Each row was made from one path, in order. Every step used is in the known rows, and no mark comes twice. Write each row's path.
Known rows:
T -> G -> Q: -30.2; -15.6; -18.2; -32.8; -13.8; 5.4; 1.3; -21.5; 22.7; 11.9; -33.1; 4.3; 0.0; -32.6; 9.1; -23.3; 66.9; 25.3; -13.5; 4.7; -6.2
J -> T -> H: -12.9; 29.5; 22.2; 4.2; -10.4; -10.8; 11.6; -27.7; 28.9; 1.2; -25.3; -7.6; 35.0; -37.0; -14.5; -37.1; 23.4; 13.1; 51.3; -47.5; 14.1
H -> Q: -13.5; -7.9; 16.5; 7.8; 14.9; -8.8; 0.6; -15.7; 47.6; 36.8; -28.2; 11.4; 0.4; -64.7; -15.6; -31.9; 55.9; -7.7; 31.0; -13.9; 0.6
A -> T -> G -> Q: -35.0; -23.5; -32.7; -32.7; -7.4; -13.1; 18.2; -11.2; 17.8; 6.4; -52.0; -11.2; -7.5; -42.2; 19.2; -7.3; 56.7; 6.6; -20.1; 19.2; -20.2
J -> T -> G: -33.9; 18.8; -13.8; -17.5; -7.6; 4.8; 21.7; -18.5; 41.9; 1.5; -39.6; 0.3; 16.8; -50.9; -6.5; -18.2; 39.6; 11.1; 20.2; -22.5; 4.9
G -> Q -> T: -24.7; -2.4; 22.1; -15.1; -3.4; 16.7; -17.0; -5.6; 32.4; 2.8; -22.3; 29.1; 0.4; -36.0; -0.9; -30.9; 51.6; 14.8; 12.2; 5.2; 24.2
J -> T -> H -> A -> Q: -13.8; 19.3; 12.4; 25.8; -9.7; -7.8; 2.4; -55.6; 35.1; -31.3; -33.8; 10.5; 41.8; -37.7; -17.3; -65.9; 11.7; 43.2; 42.5; -16.4; -20.4
T -> G: -22.5; -2.8; -9.0; -18.9; 1.5; 17.7; 13.3; -16.4; 32.6; 22.6; -25.5; 9.4; 3.2; -43.7; -8.2; -9.8; 55.8; 23.8; 1.7; -11.0; 4.7
H -> Q -> J: -6.0; -17.8; 8.1; 19.3; -6.2; -6.1; -13.9; -27.9; 46.2; 21.1; -13.2; -3.7; -19.3; -73.6; -7.2; -44.7; 56.4; -19.0; 23.9; 1.0; 16.3
J -> A -> G: -8.6; 9.4; 15.8; -3.5; 35.4; 23.8; 36.3; -42.8; 49.4; 54.9; -21.9; 54.8; 5.3; -36.1; 3.7; 21.4; 72.3; -27.0; 9.4; -26.6; 13.7
T -> G -> Q -> J: -24.5; -29.0; -28.2; -22.5; -33.7; 11.1; -9.9; -36.5; 23.4; -2.7; -17.1; -11.5; -19.3; -39.5; 16.4; -32.3; 66.3; 14.1; -21.4; 17.7; 8.3
Q -> J: 2.0; -14.1; 5.2; 7.5; -15.7; 11.1; -7.3; -29.8; 28.8; 7.7; -3.1; 4.1; -17.8; -57.0; -0.8; -20.3; 62.7; -8.7; 14.5; -6.7; 35.9
G -> Q: -12.3; -13.8; 5.7; -19.5; -15.6; -5.5; -3.7; -21.4; 21.8; 14.4; -29.6; 13.9; -1.0; -36.0; 8.2; -20.6; 73.7; 5.6; 3.4; -6.4; 8.3
Q -> J -> T -> H: -7.2; 16.3; 10.2; 15.6; -28.0; -6.9; -1.3; -40.9; 29.4; -13.7; -6.7; -23.6; 16.2; -44.4; -4.6; -48.0; 19.8; 5.2; 44.5; -32.9; 27.7
J -> A: -18.6; 4.0; 29.8; -18.4; 16.6; 21.4; 19.9; -23.5; 50.6; 40.3; -12.7; 41.5; -10.2; -30.7; 7.8; 0.6; 64.7; -3.8; 10.7; -24.4; 16.4
G -> Q -> T -> H -> A: -15.2; 14.4; 27.0; 8.6; 5.3; 13.5; -18.1; -27.2; 17.2; -20.0; -7.5; 15.7; 15.3; -34.6; 3.9; -62.7; 17.5; 59.2; 32.4; 7.3; -6.9
T -> H -> A -> G -> Q: 6.6; 11.0; -3.8; 16.2; 11.9; -4.1; 8.5; -63.3; 6.3; 4.2; -22.9; 15.1; 29.6; -39.6; 10.5; -31.7; 49.0; 27.5; 23.0; -11.2; -21.0
G -> Q -> J -> T -> H -> A: -10.3; 10.6; -7.1; 18.7; -32.6; -14.0; -10.0; -56.9; 13.6; -39.4; -6.7; -20.1; 7.4; -51.4; 27.0; -74.8; 25.8; 25.2; 37.1; -4.0; -3.9

Which path is each row?
-2.2; 30.4; -10.5; 20.4; 3.2; -13.6; 18.5; -62.3; 11.8; -11.5; -36.0; 5.3; 44.1; -47.4; 14.0; -41.9; 34.0; 14.9; 42.5; -19.7; -17.8  J -> T -> H -> A -> G -> Q
-13.0; 13.2; 20.0; 6.5; 12.4; 12.9; -7.4; -32.6; 22.3; 9.2; -21.0; 22.1; 34.4; -21.9; -16.9; -29.3; 37.5; 16.3; 24.1; -8.3; 10.5  A -> G -> Q -> T -> H
-39.0; -22.3; -21.5; -17.0; 3.8; 16.7; 27.8; -26.2; 43.7; 17.2; -16.4; 3.2; -37.8; -47.6; 28.4; 1.3; 44.2; -14.5; -21.4; 17.2; -0.7  Q -> J -> A -> T -> G
-4.9; -1.1; 13.0; 2.7; 7.2; -18.2; 16.3; -13.2; 15.0; 13.1; -28.2; -14.5; 15.2; -41.7; -6.1; -10.2; 27.5; 6.5; 26.3; -19.6; -1.2  A -> T -> H
-17.3; -13.0; -3.6; 14.8; -36.3; -2.8; -6.7; -46.5; 49.7; -21.1; -29.3; 9.1; 8.1; -43.7; -15.6; -46.5; 45.4; -11.3; 18.1; -1.4; 23.2  A -> Q -> J -> T
-53.0; -20.4; -19.5; -44.8; 4.5; -1.2; 28.2; -19.1; 40.8; 24.5; -41.9; 12.8; -21.6; -27.2; 37.5; 3.6; 58.6; 0.0; -32.0; 16.6; -24.3  J -> A -> T -> G -> Q
-9.1; 5.5; -1.5; 9.9; -25.5; -4.4; 2.1; -31.5; 37.1; -7.2; -17.0; -4.3; -2.5; -64.9; 5.1; -31.3; 43.3; -19.1; 31.9; -18.3; 34.6  Q -> J -> T
-3.6; -31.6; 3.5; 12.4; -26.2; 12.2; -16.1; -45.5; 41.8; -2.6; -17.2; 17.8; -5.2; -37.9; -18.7; -35.4; 62.7; 0.2; -5.1; 9.6; 23.6  A -> Q -> J
-48.5; -25.5; -18.9; -5.0; 14.0; 0.3; 22.5; -26.4; 63.1; 32.2; -26.9; -2.5; -39.4; -63.6; 22.1; -22.1; 41.2; -26.6; -6.2; 26.0; -19.5  H -> Q -> J -> A -> T -> G
-45.4; 1.3; 9.9; -3.0; 26.0; 23.9; -3.9; 1.4; 60.5; 20.6; -29.5; 13.9; -1.1; -59.9; -29.7; -46.9; 26.8; 20.8; 23.2; 11.1; -3.3  H -> Q -> T -> G
-16.0; 1.5; 2.1; 2.4; -47.1; -21.0; -11.2; -45.1; 21.1; -24.0; -12.4; -27.9; 10.7; -35.9; 15.2; -60.2; 32.9; 7.4; 28.6; -16.2; 19.4  G -> Q -> J -> T -> H
-30.6; -13.9; -41.6; -17.2; 4.1; -7.9; 20.6; -24.2; 11.1; -10.4; -42.9; -3.7; -10.2; -59.7; 34.1; -20.6; 47.7; 26.9; -11.5; 32.1; -42.4  H -> A -> T -> G -> Q
-12.0; -19.6; 4.2; 30.6; -2.4; -28.6; -2.7; -26.6; 30.7; 10.5; -16.7; -36.2; -8.5; -65.6; -3.9; -48.1; 22.0; -16.8; 31.6; 2.5; -7.6  A -> T -> H -> Q -> J
-3.6; 26.1; 0.6; 31.9; -17.3; -3.1; 1.0; -53.6; 23.8; -30.8; -0.8; -17.4; 13.0; -64.8; 7.3; -64.3; 13.2; 21.6; 53.2; -18.6; 6.0  Q -> J -> T -> H -> A
-12.5; 2.2; 29.9; 15.3; 8.0; -13.3; -3.3; -26.4; 38.7; 29.4; -17.6; -8.6; 16.1; -46.1; -22.4; -49.4; 32.3; 15.3; 44.6; -28.5; -5.3  T -> H -> Q
-42.2; 4.0; -24.1; -30.4; -23.9; -7.7; 13.6; -22.2; 32.2; -3.0; -46.3; -2.3; 12.0; -41.0; 11.4; -32.6; 51.8; 14.7; 4.0; -7.5; -6.4  J -> T -> G -> Q
-24.0; -23.3; 7.3; -17.6; -22.2; 11.4; -4.4; -44.1; 43.4; 15.7; -4.2; 22.4; -33.5; -28.1; 35.4; -22.0; 75.8; -14.6; -12.9; 5.8; 23.0  G -> Q -> J -> A
-0.5; 10.4; -33.7; 23.9; -10.1; -7.8; 8.9; -66.0; 20.4; -23.2; -29.1; 12.9; 7.1; -73.6; 30.2; -37.4; 54.9; -21.0; 26.0; 7.3; 3.2  H -> A -> G -> Q -> J -> T
-27.0; -16.4; 28.6; -10.9; 7.0; 20.4; 9.7; -37.8; 61.9; 27.3; -25.7; 54.6; 1.3; -12.6; -10.1; -12.4; 64.0; 1.9; -9.7; -7.6; 2.9  J -> A -> Q
-34.7; 7.4; 8.3; -15.1; 14.6; 38.8; -0.1; 1.0; 43.1; 10.6; -20.3; 23.8; 3.4; -44.8; -21.3; -22.5; 31.0; 32.3; 11.9; 3.8; 18.4  Q -> T -> G
10.5; 33.6; -12.8; 44.8; 5.2; -0.5; 14.5; -72.0; 18.1; -16.5; -10.0; -3.2; 29.0; -69.2; 4.3; -46.6; 19.5; 1.9; 53.8; -20.9; 5.6  Q -> J -> T -> H -> A -> G
3.2; -11.4; 5.9; 35.7; -17.9; 8.0; -17.1; -70.3; 23.7; -27.5; -1.1; 5.2; 9.0; -37.4; -12.1; -68.6; 28.0; 43.7; 16.0; 9.7; -7.8  T -> H -> A -> Q -> J
-6.2; 12.6; 0.2; 14.6; 29.7; 23.1; 0.9; -37.4; 24.3; 0.0; -24.5; 46.0; 14.2; -57.9; 7.4; -27.7; 50.2; 12.7; 21.1; 17.1; 0.3  H -> A -> G -> Q -> T
-19.7; 0.9; -0.3; 21.7; -12.7; -19.0; -2.9; -30.0; 55.4; 4.7; -24.2; -12.1; -5.7; -81.0; -2.8; -56.1; 37.9; -29.7; 47.2; -9.9; 17.3  H -> Q -> J -> T
-21.5; -0.1; -32.3; -4.1; 22.6; 4.0; 27.2; -19.5; 20.5; 2.8; -38.5; -1.5; -6.3; -71.8; 16.0; -9.4; 33.4; 24.1; 5.8; 15.8; -29.2  H -> A -> T -> G
-15.1; 18.5; 43.3; 4.2; 12.0; 21.6; -10.2; -5.9; 31.9; 4.7; -5.6; 15.0; 20.4; -28.7; -31.5; -36.8; 16.7; 35.4; 38.6; -20.7; 23.8  Q -> T -> H
-27.8; 5.0; -26.1; -6.8; -23.7; 7.8; 9.6; -31.5; 40.0; -9.8; -20.8; -13.8; -3.1; -61.1; 1.4; -34.2; 38.3; -0.5; 13.5; -3.1; 21.0  Q -> J -> T -> G
-35.0; -2.1; -3.2; 4.2; 16.7; 41.5; -7.6; -27.1; 46.7; -20.5; -29.0; 43.5; 12.0; -41.1; -28.0; -51.1; 24.4; 58.0; 3.5; 31.2; -16.4  H -> A -> Q -> T -> G
-36.2; 2.9; 56.8; -0.5; 14.7; 37.0; -8.5; -31.7; 61.6; 8.5; -9.6; 48.7; 19.1; 3.4; -32.1; -43.8; 17.0; 35.7; 10.6; -7.6; 9.6  J -> A -> Q -> T -> H
-27.4; -7.0; 12.3; -15.1; 22.9; 1.3; 34.6; -11.2; 45.9; 35.6; -29.2; 26.7; -16.6; -41.6; 19.6; 15.8; 54.1; -23.0; 2.2; -9.0; 0.8  J -> A -> T
-37.4; -7.8; 43.0; -6.4; 18.1; 40.1; -1.1; -23.4; 72.5; 14.5; -20.1; 67.6; 0.9; -12.7; -24.6; -26.0; 41.0; 11.2; 2.0; 3.6; 16.5  J -> A -> Q -> T
